Each row comes from the steps of one walk. Every step used is in the known rows, and no mark comes twice. Write the walk behind each row, first mark first.
In the rows, zero is written as 128.
Known rows:
x, t, l, s, n: [113 107 102 109 139 161 156 159  96 172 169  71 203 127 139 109 142 118
 200]
z, x, t, l, s, n: [127 130  91 132 123 160 146 145 108 181 163  68 192 159 142 121 166 112
 223]
t, x: [140 127 105 126  98 131 121 115 145 139 138 138  91 122 133 138 117 105
 139]
k, x, t, l, s: [121 108  87 117 137 147 124 146 153 170 151 101 138 157 114 124 135 104
 207]
k, x: [138 146 110 135 125 135 130 132 177 151 127 135  85 148 134 128 126 130
 161]
n, l, t, k, x, z: [178  97  93 166 117 173 109 162 191 187 154 160  62 169 101 115 168 119
 161]
s, n, l, t, k: [151  82 129 116 133 185 152 179 110 174 187 116 147 115 127 104 150 121
 124]
l, t: [148 109 137 116 138 149 149 132 156 122 150 138 120 100 108 135 144 152
 128]
n, s, l, t: [134  97 156 124 167 196 159 179  88 167 200 119 143  98 131 116 162 159
 126]
k, x, z: [158 160  90 179 111 138 118 128 201 166 113 150  64 173 132 124 149 141
 192]
s, l, t, k, x: [151  86  98 117 125 166 115 169 160 171 171 133  87 138 106 130 149 109
 136]
l, t, k, x, z: [180 110  81 154 104 144  98 146 217 163 130 162  52 168  90 127 161 116
 167]
k, t, l: [122 112 122 114 106 147 158 113 162 122 122 130 140 141 110 137 128 103
 183]
x, t: [125 140  99 111 101 137 147  99 157 127 128 109 128 125 119 112 151 130
 180]
n, l: [131 127 141 139 132 170 159 131 125 156 157 124 137 117 149 111 140 146
 138]
n, s: [128 138 152 128 141 164 155 143 113 156 154 119 134 120 147 104 140 146
 144]
n, l, s: [124 129 133 138 160 190 154 158  90 184 185 103 150 117 144 100 142 153
 141]

Write each row's walk:
[114 116 111 115 141 174 165 169  97 170 162  89 176 143 125 116 129 111
 196] -> k, t, l, s, n
[132 121  83  98  75 136 127  99 166 137 126 109 122 136 106 103 152  95
 173] -> x, t, k
[130 145  80 121 107 131 128 117 184 146 123 118  86 156 116 116 143 117
 197] -> k, x, t
[136 126 103 131  86 131 139  90 173 134 122 109 155 157 127 142 165 103
 210] -> z, x, t, l
[160 140  85 169  84 134 109 111 169 154 124 154  70 147 131 133 139 116
 168] -> t, x, z
[145  85 109 122 125 163 126 152 119 150 183 137  99 101 118 150 139 117
 121] -> s, l, t, x
[151  85 121 128 138 176 145 179  96 172 194 129 118 108 134 129 132 119
 125] -> s, n, l, t, x
[129 132 137 140 140 179 172 162  95 176 170 104 160 119 169 100 138 147
 148] -> s, n, l
[170  99 100 172 124 179 133 175 120 186 180 145  98 133 133 124 155 129
 155] -> s, n, l, t, x, z
[121 108 133 124 158 165 158 174  89 177 173  87 202 119 158 120 123 131
 164] -> t, l, s, n
[177 101  89 167 125 182 122 193 161 207 167 140  86 171 121 105 166 120
 171] -> s, n, l, t, k, x, z
[120 129 149 135 147 189 159 161  81 178 181 106 149 114 162 103 152 150
 143] -> n, s, l
[159  97 112 167 131 188 120 176 108 187 191 147  87 130 125 127 168 132
 150] -> n, s, l, t, x, z
[155  95 112 115 118 139 121 133 151 128 156 151  85 106 102 151 127 114
 121] -> l, t, x
[147 145  72 120  58 135 117  87 177 147 120 105 110 167 110 114 178  90
 196] -> z, x, t, k
[157  86 110 124 139 179 133 197 137 193 181 124 106 145 123 109 143 109
 140] -> s, n, l, t, k, x
[138 100 133 122 146 173 154 153 125 144 177 125 135  96 123 134 156 155
 126] -> s, l, t
[141  78 141 111 141 195 139 179  96 176 198 117 137 110 119 107 163 124
 119] -> n, s, l, t, k
[152 149  62 161  68 143 117 106 178 147 113 155  46 171 100 130 145  96
 201] -> k, t, x, z
